Each row was made from one small tree. The marks that hang from a mark follow it in brackets, in alphabetical order. Every link used is in the known rows. Write each row's tree.
Known rows:
kiba{duled{lupi{tutop{pigeb}}}}: [ -2  13 -31   6  29 -22  -5  -7  -1  20 -10   5  19  18 -22  -4   6  10
   4  -3 -19  -9  -1 -12   1   6 -15   0  18  -6  -6  16  -3  16 -24   3
 -21]
rogud{tutop{duled lupi}}: [ -7   5 -18  12  14  -1   7 -13  -8  -2 -16   3   7  -1   6  -1  -7  14
  -4 -21 -16 -17  -6 -13  -8  -5  -4  -1  11  -4   6 -11   4  34  10   2
 -12]
rogud{tutop{kiba}}: [  2   7 -23   2   4 -15 -12   2  -2 -14  -8  14   2  -2 -13  -4  17  10
  18  -6 -16  -8  14   5   1 -18   0  -5  29  -9  -2  -1   1  29   8  12
  -6]
tutop{gige kiba nebug{pubam{lupi}} pigeb}: [-18  17 -20   5 -16  -3  43  -1  13  14  -4  16   3  12   6  -4  -6   6
 -14   5   1 -21   8 -13  -5 -11   6 -16   0 -25 -10   4  19   0  17   9
  -6]
gige{pubam{lupi{duled}} tutop{bisuv kiba}}: [  5   9  -4  -2  11  -4 -42   7   5   4  -1   3  -2  14   7  -7 -12   2
 -32  28 -12 -43  -1   6  -4  26  -2   1  17 -13  14  -7   6   7   3  28
 -36]
tutop{duled}: [  3   4  -4   0  23  -8   9 -10  -1  -4 -15   4   9  12  -9   3   5  19
  -4 -21 -11  -6  -4 -11 -10 -13  -6   0   8 -15  10 -21  -9  24   9  -5
  -5]
kiba{duled}: [  5  -4 -16 -10  33  -5  -7 -15   4  -1 -11  12  12  16 -20   6   8   2
   7 -17  -7   7   8   4 -10 -11 -10  -9   5 -16  -4 -12 -12  22  -1  -1
 -10]
bisuv{duled{lupi{pubam}}}: [ 19  -4 -13   1  21 -17  -2  -6   5   4 -17   6   3   1 -18  -4  -3  10
  17   4 -24  12 -18  -9  -6 -11  -2  -4  15 -10  21  10 -19  21  -4  -2
  -4]
pigeb{roro{tutop{gige}}}: [  1  -9  -8   2  12 -14  21 -12 -12  10 -19  24   8  23 -12  10  -4  18
  -5  -2  -5  -5   1  -7  -8 -10  -3  -4 -10   1   5 -21 -14  14   8  12
 -11]
duled{kiba}: [ 14   3  -9   2  14 -24  -8  -7   6 -11 -13   5   3   9 -23  -8  17  27
   4  -1 -22   3   9  -2   3 -24 -16  -5   6  -6   8 -21 -15  25   4  -2
   4]
zinin{pigeb tutop}: [  9  -3   9   5  31 -12   7   3  -2 -17 -16  26  11  16 -26  -1  13  19
  -4 -23   4  -6  25  -2  10  -5  -6  12  11 -17  13 -34 -14  25   6   3
  12]
nebug{pubam{lupi tutop}}: [  9  -8  -9  -4   6   1   5 -11   4  -3 -11  25 -13   0 -24   5   4 -10
  -2   7 -13  -2  -9 -13  -2 -21   3 -18  13 -28   7 -15   3  21  15   4
  -3]
lupi{duled tutop{kiba}}: [  8  12 -17  -3  19 -12 -16   1 -10   3  -1   3  -5  14  -9  -5  17  -9
  12   7 -21 -10   8  -7   2   7  -5   2  24 -15  -2  -9 -15  24  -9  13
 -13]
roro{tutop{duled gige nebug}}: [-13   7  -7  13  21  -6  35 -14  -6  12 -15  21  18  19   0   0  -3  25
 -16 -23  -5 -15 -11 -17 -19 -11  -1  -1 -12   0   6  -8  -9   6  11   3
 -15]
pubam{lupi{tutop{duled pigeb}}}: [-13   7  -4   9  19 -15  14  -5  -1   9  -9   2   2  19  -1   2  -1   7
 -16 -10 -19 -25 -15 -30 -10  13 -12  -2   5 -14   8  -6  10  19   2   4
 -16]
pubam{tutop{gige kiba pigeb}}: [ 15  20 -12  -3  -8  -1  -5  -2 -11  11  -7   6   7  21 -11  -1   7   9
   0  -5 -10 -25 -12  -7  12  -9  12  -3  14 -14  -4  12  24   3  20   3
 -15]
rogud{tutop{bisuv kiba nebug pigeb}}: [-16  10 -26  12   2 -18  -1  10   5   1   3   9  11   6   9 -10   6  21
  -7   8  -2 -38  23   9   5  -2   1 -10  34   3  -7  12  12  10   5  25
 -10]
tavedem{tutop{bisuv duled{kiba} gige{pubam}}}: [ 15  16   9   5   9  -5 -17  -7  -7   0 -20 -18  16  17  -4 -12  -6  45
 -37   9 -12 -15  -8 -16 -21  14 -14   6   5  -6  20  -8  -8  11  35   0
 -21]
nebug{pubam{tutop{bisuv{duled} gige kiba}}}: [ 27  17  -3 -10  -6  13   4  -2  -1  10  -8  -4  -9   3  -5   2  -8 -15
   2  11  -4   3 -10  -1  -3   0  28 -13  27 -33  12  12   7   5  36   5
 -10]
pigeb{roro{tutop{gige lupi{duled}}}}: [  1  -8 -11   3  12  -2  19 -24 -17  22 -17  11   9  23   9   7 -17   1
 -15   3  -5 -17  -5 -13  -1  13   0   0 -18   0   3 -25 -16  21   5  15
 -19]
pigeb{roro{tutop{duled}}}: [ -9 -13  -2  -4  20 -19  21  -9  -8   2 -20  18  17  13  -8  11   0  22
 -13 -15  -1  -3  -1 -15 -15   3  -1   1  -8   4  12 -24 -24  20   6  12
 -15]
zinin{pigeb{roro} tutop{nebug}}: [ -9 -12   2   7  29 -18  17  18  -6  -8 -11  44  10  15 -18   3   9  25
 -18 -15  18 -15  43   1  -3  -6  -9  12  -6   0   1 -43 -18  16  -1  25
   6]
tutop{nebug}: [ -3  -5 -17   6  22 -13   2  -5   5  -2  -5  21   1  13 -10  -2  10  16
  -2  -9 -10 -13  15   4  -5 -26 -10  -7   1  -8  -5 -20  -7  16  -7  11
   2]
duled{kiba lupi}: [ 15  14 -18  10  12 -32  -9  -8   7  -2 -15   3   9   3 -29 -13  18  37
   5   3 -26  -2   2  -9   6 -27 -20   0  13  -6  13  -8 -15  25  -4  -7
   0]
lupi{duled{kiba} pubam tutop{gige}}: [ 22  10 -15  13  21 -13   0   2 -16   9 -11   1  -5  19 -17 -15   1  13
  12  27 -37   6  -8 -24  -4  -8 -23  -1  10   4  11  -4 -28  17  -2  -6
 -15]
nebug{pubam{lupi{duled} tutop{kiba}}}: [ 11   3 -11 -12  -1   5  -4  -8   1   0  -3  16 -11  -2 -16   2  10 -26
   0  12  -8  -8  -8 -13   2  -2  14 -13  23 -34   4  -6  -3  21  18  10
 -14]
rogud{tutop{gige nebug{pubam} pigeb}}: [-10   6 -34  21  -2 -11  40  -4   0  10 -15  26   5   5  -7  -9 -13  17
   0  10  -7 -16  15  -4   4 -21   6 -12  21   1 -10  -7  11  14   6  11
  -3]
pubam{tutop{bisuv duled lupi nebug pigeb}}: [ -9   9  -9   9  12   6   5  -8  -4  20  -2  -4  14  15  23  -3 -13  16
 -38  -8   0 -48 -13 -14   1  11   3  -5   4  -2   3   6  18   2   9  11
 -18]
tutop{bisuv{duled} gige{pubam} nebug}: [ 10   3  -1   6  23   0 -16  -2   2  11  -7  -1   3  17  11  -6 -18  13
 -25   6  -8 -20  -4   9 -18   0  -3  -6  -2  -5   5 -11   8   0  13  19
 -18]
bisuv{duled{kiba lupi{pubam tutop{pigeb}}}}: [ 16  10 -16  10  12 -39  -6   6   1  13 -15  -7   6   7 -22 -18   0  22
  13  22 -37  10 -16 -24   5   5 -11   1  18   8  18  25 -15  15 -15   1
 -11]
zinin{tutop{bisuv nebug}}: [ -6  -1  -7  11  32 -12   2  13  -3  -9  -1  19  -2  16 -10  -2  11  18
 -20 -11  11 -17  22   8  -4 -16  -6  -6  14  -9   9 -15  -9  16   8  12
   7]
pigeb{roro{tutop}}: [ -3 -20  -8  -4  18 -23   8  -8  -6   0 -16  26   8  15 -16   9   4  15
  -3  -1  -5  -2  10  -3  -3  -7  -3  -5  -5   4   6 -25 -23  19  -2  19
  -7]
roro{tutop{bisuv gige{pubam} lupi pigeb}}: [ -1   2  -6   9   6   0   1 -20  -5  19 -14  -9  28  28  23  -8 -31  28
 -35   9 -10 -36 -14  -8   8  26  -2  -4  -6   5   6   5  14  -1   8  10
 -21]
pigeb{roro{tutop{duled{lupi} kiba nebug}}}: [-24  11 -18   3   6 -26  21   6  -3  13 -11  22  25   2  -1   1  11  34
 -16 -13   3 -18   4 -16 -21   0  -1   4  -4   6   4   7 -19   6  -3  21
 -23]

Which tree is each row?
[ -4  15 -29  -2   4  -8 -18  -1  -7   6 -12   7  30  12  -5  -8  -5  17
  -1  -8  -8 -17   3   6  -8   8   0  -1  16   4 -16  19  23   9  12  14
 -37]
rogud{tutop{gige{pubam} kiba{duled} pigeb}}
[ 12   6  -6   7  12  -5 -10  -5  -2  10 -11  -7  18  28   6  -8 -18  30
 -25  13 -11 -33  -3   2   5   6  -9  -4  11  -2   5  -8  16   1  11   4
 -16]
tutop{bisuv gige{pubam} pigeb}
[  9  26 -12   3  -5   0  15   0 -10  10 -20  -1  15   7  -9  -5   1  31
  -1  -2 -13  -3 -21 -32 -22   2  -2   6  15 -17  18  31 -15  11  23 -11
 -19]
tavedem{tutop{duled{lupi{pubam}} gige kiba}}
[ 13   5   8  11  25  -3  20   1  -8  -6 -18  25  11  24 -23   0   5  22
  -5 -22   4 -10  17  -6   6  -9  -5  13   6 -20  13 -30  -5  21  18  -4
   8]
zinin{pigeb tutop{gige}}
[ -9   2 -17  11   7  -2  41 -16   8  22  -6  19   1  16   2  -4 -16  -4
 -19  15  -1 -27  -1 -16   0  -3   3 -12   4 -20  -5 -18   6  10   9   9
 -10]
tutop{gige nebug{pubam{lupi{duled}}} pigeb}
[ 27   9 -12  -5   6  11 -10   1 -19   7  -6  12  -1  14 -12  -3   4  -5
  12  12 -17  -7 -21 -14   0 -10   6  -5  20 -10   6  14  -9   8  17  -1
 -22]
lupi{duled pubam{tutop{gige kiba}}}
[ 10  12 -15  11  10 -25  13  -2  22  10 -10  -3   3  -9 -12 -16  -2  21
  -8  23 -11   5  10  -2  -2 -13   0 -11  20 -11  16   0 -20  14   4   8
   1]
tutop{bisuv{duled{kiba lupi}} nebug{pubam}}
[-14  12 -12  -9  -8  -8  19   2  -5  12 -11 -11  20  12  23   4  -9  20
 -21 -14   3 -25   6 -14  -4  21   4   2  -9  -6  -4  -3   8  13  10  12
 -17]
tutop{duled kiba lupi pigeb{roro}}
[ 10  12  -3  -9   4   2 -11  -8   8   5  -2 -22  -2   6  21   1  -6  -8
  -8  -5  -7 -11   1   5  -1  17   9  -7   9 -27   9   7   3  17  17  11
  -5]
tutop{bisuv{duled} kiba lupi}
[ -7  30 -11   8  -5 -18  29 -11  -3  21 -18   0  36  17   0  -5   0  36
  -9 -18  -8 -23 -24 -27  -1  11   9   8  10  -6  12  28   5   6  13  -8
 -24]
roro{tutop{duled{lupi} gige kiba pigeb}}
[ -4  -5  -6   8  21  -1 -13  -4   3   5   4  20 -11  11  -5   4   6   0
 -23   5  -6 -37  -6  -5 -10 -16 -10 -19   7 -15   7  -7  10   7  13  17
 -11]
pubam{lupi tutop{bisuv nebug}}
[  8  19 -23  16  11 -41  -7   1   0  10 -12  -1  10  12 -26 -18  13  35
   3  15 -33 -12   1 -19  14  -6 -22   3  18   4   6   6  -5  19 -18   2
  -7]
duled{kiba lupi{tutop{pigeb}}}
[ 17  13 -15 -10  13  18 -12   7 -10  11  -3   3  10  18  -8   3   0  -1
   4   7  -5   1 -14  -5 -16  -5  -2 -16  19 -13   5  37  -3  -5  25  -5
 -29]
lupi{pubam{tutop{bisuv gige kiba{duled}}}}
[ -9   8 -14  15  17   7  12  11   0  16  -8   6   4  11  25  -8 -31  26
 -33  11 -11 -31  -3 -11 -15   9  -6  -3  -3   7  16  10  -7  -2  -6  12
 -21]
gige{tutop{bisuv duled lupi{pubam} nebug}}
[  3  14  -3   6   5  13  16 -25 -12  11 -22  -6   5  18   8   3 -12  15
 -22 -19  -7 -16 -15 -25 -16  10  -1   4 -10 -23   8  -9   0  22  27  -3
 -10]
tavedem{tutop{duled gige lupi}}
[ -5  -5   3  11  33 -13  14   9   1 -12  -9  38  10  15 -19  -4  14  21
 -11 -22  10 -14  34   1   2 -11  -8  10   2 -10   4 -32 -13  17   0  14
  12]
zinin{pigeb tutop{nebug}}
[ 10   4   1   0  17  14 -31  -8 -11   4 -11 -10  13   9  14  -4 -16  16
 -36  -3 -13 -32 -23 -10  -8  13  -5  -1   3  -5  13  -3  12   7  16   7
 -27]
gige{pubam{tutop{bisuv duled lupi}}}
[ 10  -3  -6  -3  15  -3   4   0 -11   3 -14   8  14  14 -12  -1  -3  17
  -3  -4 -16 -10 -27 -23  -1  -3   5  -3  16   3  13  11  -2   8   9  -5
 -17]
lupi{pubam{tutop{duled pigeb}}}
[ 13  10  -1  -8   9   9  -9  13  -8  -3  -5  -2   7   7   0  -1   5  13
  -4   3 -11 -10 -18 -15 -12   0   3  -8  26 -10  20  24 -10   2  24  -4
 -20]
lupi{pubam{tutop{bisuv duled kiba}}}
[ 10   6  12   2  15  -6 -37  -1   0  -6  -8  -6   7   5  -7  -7   1  26
 -38   6 -18 -26 -25 -17 -16   1 -16  -7   5  -5  23  -6   8  10  30   4
 -28]
gige{pubam{lupi tutop{bisuv duled{kiba}}}}
[ -8  13 -28  -2  11   4 -15  -6   1   2  -2  -5  13   1  11   0  -1  -2
  -1  -7  -3 -12  12   8  -8  11  -4 -12  21 -12  -6  18   4  22  13  11
 -21]
rogud{tutop{bisuv kiba{duled} lupi}}
[  1  14 -17  12  21 -10  -2  -4  -7  11 -10  21   9   1 -16  -4  11  22
 -13 -16 -11 -25 -19 -17 -11 -22  -3   1  10  -5   7   3   0  11  -1   4
 -18]
pubam{tutop{duled{lupi} nebug}}
[-15  14 -34  -7  16  -4  13   9   5   8  -1  20   3   4 -13  -4  10  -9
  11   1  -6  15  29  -1 -19  -4  -5 -12  12 -17 -21  10 -14   6 -13  17
 -14]
lupi{tutop{kiba{duled} nebug{pubam}}}
[ -4  13  -5   1  -3 -13 -33  13  10   5  -3   2   7  18  10  -8 -16  20
 -38  21 -10 -48   1   4   3  26   0  -2  12  -7  10   8  26  -4   2  27
 -31]
gige{pubam{lupi} tutop{bisuv kiba pigeb}}
[-12  26 -11   4   3   2  46  18  -7  -3 -11  20   7   5  -6  -5   4  18
 -13 -26  16   2  13 -13 -18 -14  13   0   7 -21   3   2  -2   8  28  -1
  -2]
zinin{tutop{duled gige kiba nebug{pubam}}}
[ 22  10  -8   4  14 -33 -14 -12  10   2 -17  -5   5  -2 -26 -10  11  21
   7  -1 -25   8  -7  -6   1 -15  -7   1  11 -10  18  -4 -13  28   2   0
  -2]
bisuv{duled{kiba lupi}}
[-17  19 -11  -2  -5  -9  31   5   7   7  -8  -2   3   6   2  -2  -2   1
  -8   1 -12  -9  -2 -30 -10  18   2  -7  16 -26   3   7   8  13  10   4
 -15]
nebug{pubam{lupi{tutop{duled kiba pigeb}}}}
[ -2  -9  -4   3  18 -19   9 -15   5   5  -9   3  20  25  -2   0  -4  20
 -13   7  -6 -21   1  -2  14  11   3  -8  18  -1  11  -4  -9  11   2   7
  -5]
roro{tutop{bisuv pigeb}}
[-10  14  -4  -2   9  -2   2   1   3   0  -3  -2   9  10   9  -1  11  21
 -26  -5   8 -23  14  -8 -22  12   1   0  15 -19   5   4 -12   8  22  16
 -11]
tavedem{tutop{bisuv duled kiba nebug}}
[ -9  29 -16  10  12 -11   7   8   8  10  -1  -2  18   3  10  -8   9  33
 -17  -8  -2 -30   3  -8 -15  -4  -8  -1  20 -14   8  15  -6   5   6   3
 -15]
tutop{bisuv duled{lupi} kiba nebug}
[ -3  37 -27  23   9 -10   2  13  -5  23   3   2   0  14   5 -11   7  23
  -6  12 -17 -31   5 -10 -10  -8 -18  -5  19 -13  -1  22   5   0  -3   9
 -17]
duled{lupi{tutop{bisuv gige kiba nebug}}}
[ -1   3 -23  13  11   9  24  -4  -6  14 -10  14   2  17  12  -6 -17  17
  -6   0 -16 -12  -5 -13 -11 -20 -14 -12 -17  -2  -2   5  -2   4   1   1
  -5]
tutop{gige lupi{pubam} nebug}
[-22 -12  -8   3  23 -20  27  -3  -5   7 -13  28  17  12  -2   7   1  25
 -21 -15   4 -12   8 -12 -22  -3  -3  -1 -15  11   4 -22 -23  12  -2  21
 -16]
pigeb{roro{tutop{duled nebug}}}
